Each row comes from the steps of one walk. Every step used is in the known rows, and no mark comes twice. Write the walk behind each row, first mark first.
In the rows, zero is written as 128.
Known rows:
teki -> sigup -> fuvaf -> bera -> neku: [129 136 130 145 103 109 135 127  79 170  83 116 146 110 134  88  75 137
 235  96 133 136 138 120 132 103  97  55]
fitop -> teki -> sigup -> fuvaf: [144 146 133 124 101 123 121 137 150 148 108 136 130 132 125  76 100 147
 101 135 135 121 104 112 134 115 121 120]
teki -> bera -> fuvaf -> sigup -> vala -> fitop: [147 119 119 146 121 189 144  90 118 122 135  99 135 110 130 104 109 124
 211 202 137 118 101 138 161 120  93 162]
fitop -> teki: [154 123 129 131 116 108 117 117 161 135 125 124 134 124 138 135 146 153
  83  92 138 110 115 129 118 138 121  81]
fuvaf -> sigup: [137 128 125 155 121 139 120 113 134 121 121 104 132 118 121 111 136 133
 177 111 146 123 132 125 119 137 135 126]
vala -> fitop -> gasu: [127  89 119 138  98 131 118  99 147 108 125 124  94 106 124 174 121 138
 154 123 127 122 102 147 126 130 116 112]
fuvaf -> sigup -> teki -> bera -> neku -> seralas: [104 136 121 134 118  66 142 116 131 118 112  66 136 116 134  87 154 125
 226 145 161 112 153 134 121 117 112 141]
fuvaf -> sigup -> vala -> fitop -> gasu: [113  99 118 122 106 223 126 100 137  97 141 102  95 102 101 130 136 116
 160 189 135 106 109 139 135 136 133 190]
vala -> fitop -> teki -> sigup -> fuvaf: [140 128 131 122 104 151 129 127 150 124 107 148 123 128 131  86  83 148
 114 178 121 122 105 124 142 109 114 134]
neku -> seralas: [145 134 122 114 105  81 117 109 159 125 129 102 150 132 140 130 147 139
 117  86 147 112 125 123 118 134 120 104]
teki -> sigup -> vala -> fitop -> gasu: [132 100 121  91 102 177 124 124 152 116 134 116  89 112 112 135 110 127
 138 190 139 114  89 126 145 121 118 176]
vala -> fitop: [147 107 122 145 113 130 125 106 147 116 112 122 126 119 128 157 110 145
 155 114 127 134 123 135 125 132 103  81]
bera -> teki -> sigup -> vala -> fitop -> gasu: [116  99 125 106 110 174 129 103 150 118 134 102  72  97 113 155 114 116
 155 163 146 120  97 132 140 128 108 144]
fitop -> teki -> bera -> fuvaf: [167 123 125 147 119  80 128 100 140 153 128 123 147 120 166 128 129 158
 130 103 142 108  87 135 146 124  92  85]
teki -> sigup -> vala -> fitop: [153 118 125  98 114 170 131 133 153 123 123 112 120 123 114 115 101 129
 144 185 139 127 110 115 144 120 106 139]
teki -> sigup: [162 131 128 123 118  89 118 136 149 139 109 118 124 126 136 117 106 144
 157 111 151 132 110 113 134 125 117  97]
gasu -> fitop -> vala: [155 117 127 153 126  55 122 138 136 133  94 100 106 111 156 155 102 155
 154  57 114 118 115 137 115 138 123  67]
bera -> teki -> fitop: [156 124 135 129 108  90 115 105 128 127  96  95 111 103  90 191 119 140
  99  46 142 137 130 117 129 153 102  21]
fuvaf -> bera -> teki: [133 118 133 158 122 114 130  99 116 154 130 105 127 100 142 156 126 130
 157  44 147 140 138 138 111 132  97  44]
bera -> fuvaf -> sigup -> vala -> fitop -> teki: [129 100 122 131 144 217 137  93 138 107 147 118 142 111 127  95 125 127
 123 205 126  83 110 141 146 138 112 172]
teki -> fitop: [173 127 131 119 100  84 110 127 131 126  98 107 130 119  92 161 118 149
  89  69 134 134 122 112 134 147 106  51]
seralas -> neku: [124 131 125 183 114  66 117 112 121 144 111 108 149 135 154 110 117 151
 124  62 142 134 136 116 123 147 110  38]
gasu -> fitop -> teki -> bera: [172 136 133 139 109  55 120 118 159 153 121 117 132 120 173 128 135 169
 146  91 132 112  97 134 134 126 105  86]
fuvaf -> sigup -> vala: [140 135 124 129 117 188 122 117 133 125 134  89 129 120 100  99 144 117
 158 146 148 117 131 116 126 138 131 149]
gasu -> fitop: [149 124 127 164 119  64 112 118 144 141 112 108 124 116 145 147 115 149
 173  69 130 124 121 127 126 135 112  64]
sigup -> fuvaf -> bera: [130 144 129 162  89 130 126 118  98 165 117 123 139 118 121 106  96 132
 150  83 129 149 132 129 121 112 102  71]
sigup -> vala -> fitop -> teki: [149 110 124 106 112 189 128 110 163 122 138 121 133 123 113 136 135 139
  75 164 126 105 115 132 130 137 109 122]

Which walk is each row?
[120 142 127 163 121 100 133 136 142 123 127  86 109 118 117  94 134 130
 173 157 162 144 132 129 125 116 113 161] : fuvaf -> sigup -> teki -> bera
[159 111 121 124 115 160 140  95 140 141 141 116 141 117 145 124 120 145
 117 179 129 103  85 140 156 121  79 128] : sigup -> vala -> fitop -> teki -> bera -> fuvaf
[125  96 117 117  93 177 121 104 145 116 135 109  93 108  99 168 131 126
 132 154 129 116 103 139 132 131 112 141] : sigup -> vala -> fitop -> gasu
[163 127 132 106 125 107 119 136 166 135 122 132 135 127 148 104 127 155
  99 114 147 108 105 117 130 127 124 115] : fitop -> teki -> sigup
[154 111 127 114  84  87 104 116 129 115 108 107  98 105  87 184 128 146
  88  75 134 121 100 123 136 148 120  86] : teki -> fitop -> gasu
[127 128 122 181 129  47 133 120 129 148 127  97 114 116 134 131 107 137
 149 124 154 139 110 131 139 113  76  92] : sigup -> teki -> bera -> fuvaf
[135 114 120 175 142 129 123  96 116 120 121 106 139 113 133 111 116 127
 188 110 141 111 117 130 136 137 118 114] : bera -> fuvaf -> sigup
[141 148 133 140  98 120 129 140 107 165 111 130 136 120 127  77  76 137
 159 118 136 147 117 117 131 100 107 111] : teki -> sigup -> fuvaf -> bera
[ 96 116 122 186 156 107 129 116 124 115 136  94 115 109 115  99 110 116
 155 145 150 118 137 133 126 131 111 137] : bera -> fuvaf -> sigup -> teki
[143 146 138 117 102 135 129 140 126 163 127 142 140 123 142  63  95 148
 101 126 135 124 110 122 132 106 114 120] : fitop -> teki -> sigup -> fuvaf -> bera
[160 125 135 120 132  68 115 138 166 139 119 129 124 120 165  99 114 162
 121 109 134  98  99 121 135 128 124 113] : gasu -> fitop -> teki -> sigup
[133 126 132 130 112  61 117 145 143 119 110  94 104 116  72 154 112 138
  49 100 143 140 138 113 122 139 100  77] : sigup -> teki -> fitop
[153 120 139 130 109 104 125 109 107 142 114 103 127  95 105 171 114 138
  98  34 138 140 138 128 126 144  95  24] : fuvaf -> bera -> teki -> fitop
[134 114 129 114 124 171 135 109 149 127 122 101 102 109 119 137 102 119
 158 157 146 128 120 122 141 125  97 117] : bera -> teki -> sigup -> vala -> fitop
[143 114 121 122 109 173 128 110 145 124 129 107 125 120 103 143 118 128
 132 152 130 129 124 128 131 131 101 109] : sigup -> vala -> fitop
[121 110 127 147 148  90 132 146 108  96  98  80  94  99  90 127  87 130
  81 129 128 112 127 131 132 145 115 119] : bera -> fuvaf -> sigup -> teki -> fitop -> vala
[152 133 125 131 125 172 135  99 129 140 147  99 146 117 137  80 146 134
 139 170 146  90  95 131 153 129 105 172] : fitop -> teki -> bera -> fuvaf -> sigup -> vala
[141 132 140 132  93 122 135 128  80 144  78  97 103  94  96 160  74 134
  86  44 112 148 133 130 121 135  98  43] : sigup -> fuvaf -> bera -> teki -> fitop -> vala
[168 117 128 125 102 126 133 111 162 129 121 132 134 123 157 140 132 162
 125 138 130 123  99 142 137 120  99 107] : vala -> fitop -> teki -> bera
[163 127 129 166 126  44 125 100 139 154 125 120 143 114 184 123 117 164
 153  96 129  97  81 141 151 125  91  76] : gasu -> fitop -> teki -> bera -> fuvaf
[160 128 123 151 102  66 131 104 114 156  82  93 142 115 151 153 127 153
 252  70 143 135 126 128 131 122  90  31] : teki -> bera -> neku
[165 128 120 166 113  72 126 100 118 154 115 110 139 118 158 143 112 147
 185  91 147 130  93 130 149 119  85  74] : teki -> bera -> fuvaf
[ 97 100 125 154 130  96 119 120 114  93 130  93  82  91  79 139 110 123
  99 146 142 106 113 132 144 144 116 157] : bera -> fuvaf -> sigup -> teki -> fitop -> gasu
[136 128 135 116 104 169 138 129 127 141 122 155 136 120 144  73  79 147
 109 170 118 125 112 135 137 100 107 132] : vala -> fitop -> teki -> sigup -> fuvaf -> bera
[153 127 128 108 106 215 140 107 150 118 139 107 134 119 127  92 149 139
 137 212 136 108 105 137 143 126 116 188] : fuvaf -> sigup -> vala -> fitop -> teki -> bera
[172 137 129 126  98  92 124 114 155 147 123 119 139 126 152 130 149 162
 113 104 144 119 100 130 130 125 110  97] : fitop -> teki -> bera
[143 152 129 141  98 111 119 135 130 146  98 121 120 131 114  93  83 137
 162 123 139 146 112 107 137 108 116 101] : teki -> sigup -> fuvaf
[162 106 124 148 119 115 136  91 141 132 125 135 139 117 170 137 113 159
 134 147 125 110  83 147 154 120  82 100] : vala -> fitop -> teki -> bera -> fuvaf
[154 135 120 120  93  53 131  95 126 146  97  84 160 124 157 135 149 147
 228  76 149 113 129 129 130 120  97  67] : teki -> bera -> neku -> seralas
[138 129 136 110 122 158 133 124 119 163 140  98 121 104 128 113 115 118
 147 103 157 132 125 118 130 121  98 104] : fuvaf -> bera -> teki -> sigup -> vala
[116 124 136 140  74 120 120 100  83 142 110 107  87  87  81 170  96 128
 105  60 127 141 118 132 133 132 101  67] : sigup -> fuvaf -> bera -> teki -> fitop -> gasu
[159 134 131  82 118 152 121 140 164 144 137 115 131 129 121  91 136 140
  75 158 148  98 103 109 137 129 119 144] : fitop -> teki -> sigup -> vala
[150 109 124 153 132 159 141  87 135 113 130 125 143 111 165  99 119 149
 170 181 129 101  90 150 153 123 104 155] : vala -> fitop -> teki -> bera -> fuvaf -> sigup
[134 113 126 110 124 230 132 110 157 103 144 114 134 117 113  95 146 130
 109 203 129  95 125 135 130 139 126 177] : fuvaf -> sigup -> vala -> fitop -> teki
[143 146 140 133 111 100 126 141 125 167 124 140 136 117 156  63  83 155
 130 121 119 114 105 126 137 106 113 117] : gasu -> fitop -> teki -> sigup -> fuvaf -> bera
